Every row comes from one small tree of marks. The marks that hang from a mark follow it in brackets, in the order of their numbers. Every link used is in the known rows. Which tree was each row made from?
Known rows
k_435{k_857{k_326} k_989}: [-24 -30  12  15  -4 -38 -11 -17  24  -6  22   0 -23 -10  -1  -8   4 -30
  -5  36  17 -14 -25 -30  29  18  -3  40   4 -36   7   2  27  21  15]
k_863{k_435{k_744 k_846{k_857}}}: [ 35  13 -50  -6  18  -7  -1 -28   7 -39 -10  -3  10   5  -2   6 -20 -19
  29  14  24  13  -5 -33  10  43  18 -19  29 -13 -12 -14  40  38  39]
k_863{k_435{k_326 k_846 k_989}}: [ 26   6 -20  17  12 -11 -39 -54   3 -36 -12 -20   5 -11  -9  -5 -21  -3
  20  53  10   2 -19 -19  13  27 -11  -7  11 -40  -8 -11  77  35  39]
k_435{k_857{k_326 k_989 k_993}}: [-31 -54  36   3 -18 -63  18  13  17 -21  26  13 -44  15  27   6  24 -41
  -2  52  23  -3 -32 -48  -4  26  -1  36 -30 -68  13  13  -1  22  -2]
k_863{k_435{k_846{k_744} k_857 k_989}}: [ 27   7 -20  16  11 -37 -26 -10  30 -35  -5 -19  -7  -5  -4 -19  -7  10
  24  59  23  29   5 -28  25  64  -5  18  25 -55  -5  -3  40  61  37]
k_435{k_587{k_326{k_846}}}: [ 37   5   0  19   8   7 -43 -47   2 -60 -34 -24  28   2  20   0  -3 -21
  22  16 -25   9  26   4  -9   7  20  -3 -13  25   8  -8  36  20   5]
k_435{k_326 k_744 k_857{k_993}}: [ 35 -81 -25 -14  12 -55  -1  20  16  -9   2   3 -12   0  23 -21  14 -49
  -8  26  19 -14  -5 -32  18  55 -30  10  16 -56  39   1  16  37  12]
k_989{k_846{k_587{k_857{k_435 k_744}}}}: [ 15  -6  -7 -24  14  -2 -20 -41  21 -17 -19  -3 -12 -12  -5   4  26  -7
 -24   0  37   6  -5 -59  -2  16  23   3 -27 -46 -56  -8 -28  22  12]
k_326{k_846{k_435 k_587}}: [ 28  -4  23  -6  24   0 -18 -37 -19 -44 -34 -20  -3 -11   5 -11  34  22
  15  10   6  31   3  28   6  16  24   3  10   2 -15 -17  24  -8   5]
k_863{k_435{k_326{k_846{k_857{k_989}}}}}: [ 43   6   8  18   7 -20 -28 -42 -22 -49   1 -19  12  18 -26  29 -11 -36
   8  46  44  35 -41 -38   5  37   5 -24  20 -19 -20 -23  55  48  21]
k_587{k_326 k_744{k_846{k_857{k_435 k_863}}}}: [ 50  13 -13  -8   2   3   6 -54 -35 -71  23  -9 -27 -39  14  -7 -31 -27
  -5  -4  27 -43 -31 -31  -6  28  21 -15  22   1 -13 -29   4  81  17]
k_326{k_857{k_435{k_846{k_744} k_989} k_863}}: [ -1  31 -24  -5  18 -46 -15  -9   6 -34 -23  -5 -25 -45  15 -46 -16  -3
   5  38   7   6 -15 -48  31  29 -25  15   1 -50 -33 -41  16  65  58]
k_857{k_326 k_989}: [-31 -13  28  -4 -16 -23   5 -18  12  -6   9  22 -32  -5  16   6   2 -37
  -1  27   9  -9 -48 -22 -18   5  15  15 -22 -37  -8   1  23   6   3]
k_587{k_326 k_744 k_857{k_863 k_989 k_993}}: [ 16 -25  17 -22 -20 -34  -7  -2 -18 -41  67   6 -67 -31  12   6  -9 -62
  -2  37  22 -27  11 -60 -27  28  -2  -4 -10 -43  13  17  11  81 -21]
k_863{k_435}: [  2  -4  -7   2   8  -4  -3   6 -20 -13 -13  -2  -1   1  -5  18  -5  -1
   9  12   5  10 -20 -15   2   7  10 -14  20 -15  -8   0  21  13  18]
k_993{k_857{k_326 k_435{k_846} k_989}}: [-27   5   0  10  -9 -24  10 -35  39 -33   7  15 -15  -7  31   9   5 -13
  -2  52  44 -33 -34 -32  25  15   8  12 -51 -41 -40   2  38  30  15]
k_863{k_435{k_744{k_846} k_989}}: [ 31   1 -37  -4   6 -30 -32 -29  12 -32 -24  10  -1  -5  14  -3  -9  -2
  29  34  34  -1  -2 -12  22  39  16 -17  43 -55   9 -27  59  23  16]
k_857{k_326 k_435{k_846}}: [-16   6  -7   3  12  -1   5 -43  10 -41 -17   3 -13 -18  41  -8   5  -9
  -1  24   7 -17 -52 -24   4  11   5  19 -40 -24 -25  -6  14  12  41]
k_587{k_326{k_857} k_744{k_846}}: [ 64 -39  -1  33 -28   5  -9 -25 -12 -29  39 -11  -6 -26  18 -14 -24 -18
  20  -5  12 -14  15  -3  22   5  29  -3  16  31   6  -7  21  46 -12]
k_857{k_435 k_744 k_989{k_846} k_993}: [  -9    0   12   -4  -16  -45   10    9   12  -30  -26   32  -39   18
   15   27   19  -17    1   39   22   21  -10  -69  -23   31    1    5
  -42 -113  -25  -14  -34   29    0]
k_326{k_846{k_857}}: [ 33  22  -2  20   6   3 -14 -25  -1 -37  11 -19  26  19 -20   7   5  -4
  12   7  22  24   6 -11  19   7  10  -8   7  21 -14 -28   1  13   7]
k_435{k_846}: [  9  21  -6  21   3   2  -5 -27  23 -20   3 -12   6  -2  19  -9  -9  19
  13  13   2   3  18   7   0   5  -1   4 -19   6 -10  -3  11   6   2]
k_989{k_846{k_435{k_857}}}: [ 22 -25  10  40   4 -13 -10 -32 -17 -18   6 -19 -13  -8   5  16  -9  16
  -4   6  31  24  25  -3  13  33   4  13  20  -2 -21  -8  -2  26  -3]
k_989{k_846}: [ 22   4   0  27 -12   5 -18 -34   8 -10  -3 -13   4  -1   2   7 -14  17
   9  -2   8  12  15  -8  -4  -1   7  -3   1   0 -21  -9 -10  10  -7]
k_326{k_846{k_587 k_857}}: [ 38  13   8  -5  16   5 -17 -44   6 -44  -8 -28  22  11 -19 -13  26   7
  15   6  18  27  -2   0   8   8  30   0   3  18 -23 -16   3   4   5]
k_587{k_326 k_744 k_846 k_857{k_435 k_863}}: [ 36 -21 -21 -23  21  17 -16 -22 -17 -68  44 -14 -32 -37  16  -6 -28 -46
 -17  16  14 -41 -14 -42   1  25 -14 -17   0  -6 -29   1  11  71  -1]
k_435{k_326 k_846{k_857{k_863}}}: [ 21  21  -6  16  15 -13 -10 -63  -6 -38  16 -29  -2 -24  -2 -20 -39 -23
  -7  15  14 -29 -20 -25  -5  11 -15 -14   0   6 -20 -33  29  47  32]
k_857{k_863}: [-15  19   7   0   4 -27   2  -7 -15  -7  -1  -9 -20 -27   8  -9 -16 -11
  -9   3  -2 -19  -9 -10 -10  -6 -12 -11   2  -8  -5 -15  -2  16   4]
k_326{k_857}: [ -3 -21  -4  16  -5 -14   6  14  -9  14   6  -4   3  -3   0  -6  -2 -10
   1  -2   3  12   8 -15  26 -11   1   4   5  18 -13  -7  -3   8   6]
k_744{k_846{k_435{k_326 k_857} k_587 k_989}}: [ 37 -34  39 -12  10 -26 -25 -74 -12 -17  -5 -10 -15 -21  24 -26  12   3
 -16  21  49   5  -9  36  10  62  10   6  19  -7   0 -17  43  29  30]
k_857{k_326 k_435{k_744 k_846} k_863 k_989}: [-32  18  -9 -17  12 -57   6 -46  21 -41 -25  24 -47 -48  62 -14 -19 -51
  -1  42  16 -32 -63 -51 -13  42  -6   2 -28 -76 -20 -24  31  45  32]
k_993{k_857{k_435 k_863}}: [-19  13 -17  -5  10 -26  14   5  -8 -11  -7   3  -7 -29  10   2  -7  -5
 -22  11  38 -49  -9 -27  32   1 -21 -12  -9 -19 -31 -17   4  32  12]
k_587{k_326{k_857{k_989 k_993}}}: [  0 -49  20   8 -28 -35  13  28 -19 -15  21   1 -36   2  11   6   7 -39
  15  36   2  14  16 -33   8   4  10  12 -20 -24  -2  18   0  35  -2]
k_993{k_857{k_435 k_744{k_846}}}: [ 11   1 -18   9  -5 -21  12   3  37 -21  -7  18  14  11  12   8   9   4
 -18   9  55 -40  11 -22  35  12  10 -10 -25 -43 -29 -28   0  13  -5]
k_326{k_846}: [ 25  13   8  28   1 -10 -24 -16   7 -31  -7 -17  23   6   9   1   6   9
  10  16   7  19  12   9  15   6  -3  -6  -5   8  -5 -16   6   0  -9]

Which tree is each row?
[ 51 -51 -29  10  18 -35 -40 -61  38 -31 -28  -9  26   0  46 -27 -10 -35
 -10  20  22 -26   0 -13   9  51  -5   1  21 -18  32 -31  52  33   9] => k_435{k_326 k_587 k_744{k_846} k_857}
[  9  -7  -1  19  15 -29 -38 -66   2 -47 -19  -4   5  10  16  -4  -1  14
   9  42  34  -2  28   8  14  36  12  27  16 -24   5 -32  51  16  11] => k_744{k_846{k_435{k_587 k_857 k_989}}}
[ 53 -27 -25 -20  -1   3 -45 -65  24 -27 -30 -16 -27 -37  -3 -26   1 -18
  34  13  -4   1  26  -9   3  28  37   8  22 -38  -7   7  37  34   6] => k_435{k_744 k_989{k_846{k_587{k_326}}}}
[ 75 -37  -2 -36  -4  12  -9 -30  -6 -58 -13 -26 -36  -1 -17 -27  27 -12
  31   5  -6  26   4 -32 -29  34  42  22   9 -33 -19   5 -16  53  31] => k_989{k_846{k_587{k_326} k_744 k_857{k_993}}}
[ 23 -12  33  -2 -15 -22  -2 -42  26 -31 -10  -5 -36  -5  11 -13   7 -15
   6  20  10  -8   5  -6 -30  18  52   0 -27 -45 -14   7  11  17 -24] => k_857{k_744{k_846{k_587{k_326}}} k_989}
[  7 -27 -45  -9  30 -34 -40 -23  52 -39 -28  -3  16  17  17 -21  -8 -32
  22  42  -1   1  27 -18  19  46 -18  12  16 -51  14 -12  52  17   6] => k_435{k_587{k_846} k_744 k_857 k_989}
[ 56 -13  -1 -32   3  13 -43 -43  28 -14  -3 -23 -14 -16  -8 -22  25  11
  -3   0  25  28  11 -24 -10  25  24   9   3 -13 -39   2 -10  38   9] => k_989{k_846{k_587{k_857} k_744}}
[ 51   1  10 -25  19  -3 -25 -17  23 -36 -38 -20   8  -8   2 -41  36  16
  18  11 -10  41  -6  12  -7  32  16   8   8 -15  -7 -14   8  13  13] => k_326{k_846{k_587 k_744}}
[ 41 -39 -38  17   5 -22 -17 -25  21  -4  -6  -8  13 -24  28 -31 -20 -37
   7  12   6  -2   0 -20  34  26 -13  -6   7   4   2 -17  46  34  27] => k_435{k_326{k_857} k_744 k_846}
[ 11  -5  14  39   8 -38  -9 -38 -29 -26   6 -25 -32 -34  15   6 -29  11
 -13   8  31   3  16 -14   5  26  -7   4  23  -7 -25 -24  -3  41   4] => k_989{k_846{k_435{k_857{k_863}}}}
[ -32  -36    2  -29    7  -38   32   33    1  -29  -25   41  -42    6
   22   -2   38  -48  -10   22   -3  -20  -62  -70   -7   19   -3   26
  -40 -101   -6  -14  -15    3   38] => k_857{k_326 k_435 k_744 k_993}
[ 13  23  15  -9 -15 -22 -27 -27  35   6  32  31  -9   6   8   3  -5 -13
 -19   9  53   0  29 -17   7  29   9 -21 -23 -18 -11 -23   1  21   8] => k_587{k_857{k_744{k_846{k_989}}}}
[-35 -23  18 -12  -3 -49  15   7 -16 -29   1  11 -54 -20  32 -16   8 -37
   1  23 -12 -37 -45 -42 -19  -4 -10  12 -22 -49   8 -19   0  10  26] => k_857{k_326 k_863 k_993}
[ 13   6  -2  -3  -8 -11  -7 -53   8 -77  -5  -7 -11  31  15  10   0 -32
  33  51  -4   6  26 -36 -36  22  23  12 -43 -25   0   4  29  46  16] => k_435{k_587{k_326} k_846{k_857{k_989 k_993}}}
[ 39  -7 -21 -23  18  22  -4  10  18 -44  10 -15   0  24 -24 -19  -2 -11
  12   1   0  17 -14 -10  -4  32  -2   1  19 -10 -24 -19   4  27  22] => k_587{k_846{k_744 k_857}}
[-28  27  39   1 -13 -57  -4 -39  20 -13   6  35 -50 -31  38 -21 -24 -39
  -9  12  14 -34 -35 -24 -19  21   6  -9 -29 -54  -3 -50  17  19  34] => k_857{k_326 k_744{k_846{k_989}} k_863}
[ 41 -43   8  34 -11 -26 -10  17 -19 -45   8 -26  -1   6  16  -7  19 -25
  26  28  -5  23  33 -19  33   1   7   7 -15  12   0  -5   1  25   4] => k_587{k_326{k_846 k_857{k_993}}}
[-27   6  13  -5   7 -38  21  -6  -1 -20  11  18 -42 -19 -14  -7 -18 -68
 -15  -5   2 -34 -53 -70 -15   1  13   1  -7 -40 -18 -36   1  28  34] => k_846{k_857{k_326 k_744 k_863}}
[-16  21  15 -31  16  -2 -22 -35 -27 -10 -37  35  -6  -2  15  13  -5 -16
  11   9  -6  24   5  19 -22  33   4  -4   3  -6   8 -18  42  11  47] => k_846{k_435{k_587} k_989}
[ 22 -19   8 -23  13  29 -38 -28 -23 -35  37  -4 -30  -9   2  12 -14 -32
  -2  16  29  10  33  20   9  41   4 -16   2  21 -29   9  38  32  18] => k_587{k_326 k_846{k_435 k_989} k_857}
[ 25   8 -23   1  11 -49 -13 -26 -10 -36 -25   0 -18 -27  39  -9 -28 -12
  10  13  24 -26 -17 -17   2  30   5 -38  37 -33   1 -37  33  33  15] => k_857{k_863{k_435{k_744{k_846}}}}
[ 25  21 -11  13  -9   8 -32 -52   8 -22  15  -7  -1   8 -41  11 -15   3
  19  16  29  16  17 -32  11   2  14  10  19 -17 -28 -23   6  26  17] => k_435{k_989{k_846{k_857}}}
[  7 -17  25 -74   4  -5 -31 -31  28   7   5  21 -37 -29   4 -36  32 -38
  -8   8  21  14 -39 -21 -12  42  20  17  -5 -27 -11   6  19  34  54] => k_846{k_587{k_857{k_326}} k_744 k_989}
[-25 -12  11 -33  21 -36 -34 -55 -10 -30   3 -11 -52 -44  -8 -14  13 -41
  -3  45  25 -25 -53 -62   6   6  20   3  12 -50 -30  -9  53  31  44] => k_846{k_587{k_857{k_326 k_863{k_435{k_989}}}}}
[ -6  39  -9   3   4 -43  -6 -31   4 -57  20  -8 -31  -3  -8 -17  -6  -1
  23  51  17 -13  16 -45   2  12 -15   8 -13 -49 -10 -32  15  38  32] => k_435{k_846{k_857{k_863 k_993}} k_989}
[  6 -28 -38 -50  16 -28  16  33  -5 -24 -38  32 -19   3  31  -6  30 -28
   4  15   9  -5 -21 -38   4  42 -15   4   0 -70  15  -6 -13  15  26] => k_857{k_435{k_744} k_993}
[ -9  -9   7  -4  -2 -16 -16  10  46 -19  36   8 -18  29 -11  16   0 -37
 -11  34  29   4  15 -43  -7  17  -4 -14 -38 -50 -36   3   5   9 -30] => k_587{k_846 k_857{k_744 k_989}}
[  3  18 -20 -55  25  -7 -19 -39 -17 -15 -40  48  -6   1   3   9  -7 -49
  15  -4  14  23   3  -4 -13  62  14  -7  37 -14  11 -34  52  32  64] => k_846{k_435{k_587 k_744} k_857 k_989}
[ 20 -23  16  -5  -2 -41 -23 -17   0 -65  55   6 -39 -26  30 -11  14 -51
   5  37  26 -25 -24 -62   5  17 -11   2 -13 -33   9 -26  15  48   2] => k_587{k_744 k_857{k_326{k_846} k_863 k_993}}
[-47   6  37  -1 -10 -50   7 -24   0 -15   8  12 -54 -32  24   0 -16 -44
  -7  28   4 -27 -55 -34 -25   3   2   6 -19 -43  -9 -10  19  23   5] => k_857{k_326 k_863 k_989}
[ 54  -4  15   8 -13 -14 -37   2  -1 -15  -3  -4   0 -25   6 -25  -7 -35
  24  11  -4  51  21   3  30  44   8  -2   7  23  -2 -14  19  62  38] => k_587{k_326{k_846{k_744 k_989} k_857}}
[ 15  17  -5 -72   8 -19  15  28 -11 -18 -17  42 -24  13  -6  -9  27 -25
   5  17  23  35 -34 -42  -5  68 -11  11   0 -65  -3 -23 -24  55  74] => k_846{k_744 k_857{k_435 k_993} k_989}
[ 17 -13 -22 -50  33 -27  -8  29   1 -65   4  -3 -41  -3  21 -29  20 -19
 -14  36  16  -9 -21 -61  -2  41 -36  -6 -19 -67 -34 -18 -20  44  29] => k_587{k_846{k_744} k_857{k_435 k_863 k_993}}
[ 35 -19  -2   9  -7 -15 -24   1  41 -33   1  -2   8  -9   6 -22  21 -18
  14  18  21  -8 -16 -10  35  22   8   9  -2 -15 -12 -22  41  26  16] => k_993{k_857{k_326{k_846{k_744}}}}
[ 25  -2 -27  -7  18  30 -40 -54  10 -73  -7 -21  11  24 -28  -4 -16 -35
  33  32 -16  -5  17 -12  -8   9  17   8   4  -2 -16  -9  56  26  24] => k_435{k_587{k_326 k_846{k_857}} k_989}
